What can hang from each mark
feke: gebar gubal
funi: gedo ruzav
gebar: feke
sapi: dinitu gebar
gedo: funi morom
morom: gedo gubal
gubal: feke morom
dinitu: ladup sapi
ruzav: funi

Every row comes from one small tree of marks. The marks that hang from a mark follow it in brackets, in alphabetical order. Every link used is in the known rows. Which tree was each row made from?
Known rows
dinitu{ladup sapi{gebar{feke}}}: [  0 -22  12 -84  19  29 -20  -6 -20  22 -16   3  -7   3   7 -31  23  14
  28  33  14  44]
dinitu{ladup sapi{gebar{feke{gubal{morom}}}}}: [ -5 -20  25 -69  29  31 -22 -12 -19  27 -24  -5 -12   8  17 -31  27  24
  32  19  13  45]
gedo{morom{gubal}}: [ -2 -12  -3 -45  28  29 -28 -16  -3  21 -11 -35  -7   8  15 -20 -19  12
  14   7  18  34]
funi{gedo{morom{gubal}} ruzav}: [-14 -10  -6 -36 -11  32 -26 -21   4  31  -7 -49   0  12  21 -23 -30  15
   5   5  16  24]
ruzav{funi{gedo{morom}}}: [-19  -4  -9 -59   5  34 -19 -19  -1  29  -3 -45   4  13  27 -19 -31   6
   0  23  18  27]
sapi{dinitu gebar{feke{gubal{morom}}}}: [  0 -18  10 -51  37  26 -25  -5 -23  26 -27 -13  -3   7  17 -27  12  21
  19   9  16  36]
feke{gebar gubal{morom{gedo{funi}}}}: [-11 -17  18  -8   1  22 -26 -15 -13  42 -27   1  -8  19  26 -18  -6  24
  13 -21  21  25]
dinitu{ladup sapi{gebar{feke{gubal}}}}: [  0 -20  21 -70  19  28 -21  -9 -18  23 -21   6  -7   4  12 -29  24  21
  30  22  14  42]
sapi{dinitu{ladup} gebar{feke}}: [  5 -20  -1 -70  46  30 -22  -1 -24  24 -21  -1   5   3   7 -33  21  12
  20  32  16  39]
sapi{dinitu{ladup} gebar{feke{gubal{morom{gedo}}}}}: [ -4 -23  12 -54  64  29 -25 -10 -22  29 -32  -9  -2  11  18 -26  28  24
  22   7  14  35]
ruzav{funi{gedo{morom{gubal}}}}: [-18  -5  -3 -57  13  36 -25 -23   5  28  -6 -55   2  15  26 -17 -30   9
   4  15  17  29]
dinitu{ladup sapi{gebar{feke{gubal{morom{gedo}}}}}}: [ -9 -25  23 -68  35  29 -23 -14 -19  27 -27  -6 -14  10  16 -23  30  25
  30   8  12  42]
feke{gubal}: [ -4 -11  12 -16   3  21 -16  -8 -10  22 -12  -1  -3   4  16 -17 -20  13
   9   2  20  30]
ruzav{funi{gedo{morom{gubal{feke}}}}}: [-17  -5   8 -52  15  36 -30 -21  -2  26  -6 -59   9  17  23 -17 -24   9
   5   6  18  31]
gubal{feke{gebar} morom{gedo{funi{ruzav}}}}: [-14 -21  19 -13 -15  26 -30 -11 -20  40 -19 -10   2  21  20 -21  -8  20
   9 -28  22  31]
ruzav{funi{gedo}}: [-19  -5  -3 -48  -5  31 -15 -13  -3  25  -2 -30   7  11  21 -17 -31   1
  -3  23  19  27]
sapi{gebar}: [  1 -18   1 -51   7  28 -17  -1 -17  18 -11 -13  -3   5  16 -22  -8   8
  12  27  18  33]
ruzav{funi{gedo{morom{gubal{feke{gebar}}}}}}: [-15  -5  14 -49  -1  34 -32 -17  -5  36 -10 -47  10  16  21 -19 -15   8
   7   5  21  29]
sapi{dinitu{ladup} gebar}: [ -2 -20  -7 -71  50  34 -19  -8 -22  22 -17  -6  10   9   9 -32  19  17
  14  37  17  33]
morom{gedo{funi{ruzav}} gubal{feke{gebar}}}: [ -9 -24  19  -6 -16  26 -36 -13  -5  32 -20 -12   6  19  15 -17 -12  19
  12 -35  21  29]

Write each row's tree
[  1 -14  21 -24   2  23 -31  -2 -13  25 -15 -10   5   8   3 -20  -1   5
  15  -5  24  35]
morom{gubal{feke{gebar}}}
[-11 -24  -1 -14   1  28 -29 -19   6  24 -18 -19  -3  18  18 -14 -30  20
   9 -24  16  29]
morom{gedo{funi{ruzav}} gubal}
[-16  -9 -12 -37 -22  31 -19 -18  -2  34  -3 -36   2  10  22 -22 -33  13
   1  15  18  21]
funi{gedo{morom} ruzav}
[-17 -21  -4 -21   3  28 -22 -17  -7  29 -16 -19  -9  18  26 -18 -27  20
   6 -15  17  31]
gubal{morom{gedo{funi{ruzav}}}}
[-12  -9   9 -26 -26  30 -31 -16  -5  39 -10 -41   8  14  16 -25 -15  14
   8  -3  20  24]
funi{gedo{morom{gubal{feke{gebar}}}} ruzav}
[ -6 -11  20 -10  -9  21 -21  -7 -16  37 -20   2  -6   7  22 -22  -4  16
  14  -3  22  30]
feke{gebar gubal{morom}}
[ -7 -21  15 -23  30  28 -34 -16  -4  21 -20 -21   2  21  11 -12 -15  18
  11 -26  19  32]
morom{gedo{funi} gubal{feke}}
[-15 -19  18   5 -24  23 -26 -15 -10  42 -25  -1  -7  17  31 -20 -14  27
  11 -28  20  24]
feke{gebar gubal{morom{gedo{funi{ruzav}}}}}
[  1 -22   8 -79   0  24 -20  -4 -19  19 -14   3 -10   2   5 -24  10  11
  22  26  16  42]
dinitu{sapi{gebar{feke}}}
[-12 -19  18 -24   8  25 -29  -9 -22  38 -22  -9   0  22  17 -18  -1  17
  12 -20  23  31]
gubal{feke{gebar} morom{gedo{funi}}}
[ -7 -15  10 -22  -2  35 -38 -22  -3  27 -14 -39   2  18  23 -27 -31  27
  13 -23  18  34]
gedo{funi{ruzav} morom{gubal{feke}}}
[-12 -22  -6 -17 -12  25 -21 -14  -4  26 -12  -4  -2  15  20 -15 -33  17
   4 -12  18  27]
morom{gedo{funi{ruzav}}}
[ -1 -13  14 -32  12  32 -40 -18  -9  35 -19 -25   2  19  18 -26 -12  24
  18 -14  22  32]
gedo{funi morom{gubal{feke{gebar}}}}
[-11 -16  19 -10   1  19 -21 -10 -16  37 -23   0  -9  11  22 -14   0  16
  13 -13  21  26]
feke{gebar gubal{morom{gedo}}}
[ -1 -11  10 -41  29  30 -33 -14 -10  20 -11 -39  -1  10  12 -19 -13  13
  15  -3  20  37]
gedo{morom{gubal{feke}}}
[ -6 -12  19 -29   0  24 -25  -1 -26  33 -14 -10   1  11  11 -24   1   6
  12   0  24  37]
gubal{feke{gebar} morom}
[ -3 -20  21 -24  12  21 -32  -6 -12  25 -19 -12   3  12   4  -9   3   5
  13 -17  22  31]
morom{gedo gubal{feke{gebar}}}
[-14 -18  -2 -34  27  28 -21 -16  -9  28 -18 -18 -10  20  22 -17 -19  19
   8  -8  18  31]
gubal{morom{gedo{funi}}}
[  1 -20  20 -65  -1  23 -22  -8 -16  21 -19   5 -10   4  10 -21  11  18
  24  14  16  39]
dinitu{sapi{gebar{feke{gubal}}}}
[-10 -23  15 -12   4  29 -34 -17  -2  22 -17 -24   4  20  14 -14 -22  20
   9 -36  18  32]
morom{gedo{funi{ruzav}} gubal{feke}}
[ -2 -18  14 -55  54  30 -24  -7 -24  29 -28 -11   0   8  18 -34  24  23
  23  16  15  39]
sapi{dinitu{ladup} gebar{feke{gubal{morom}}}}
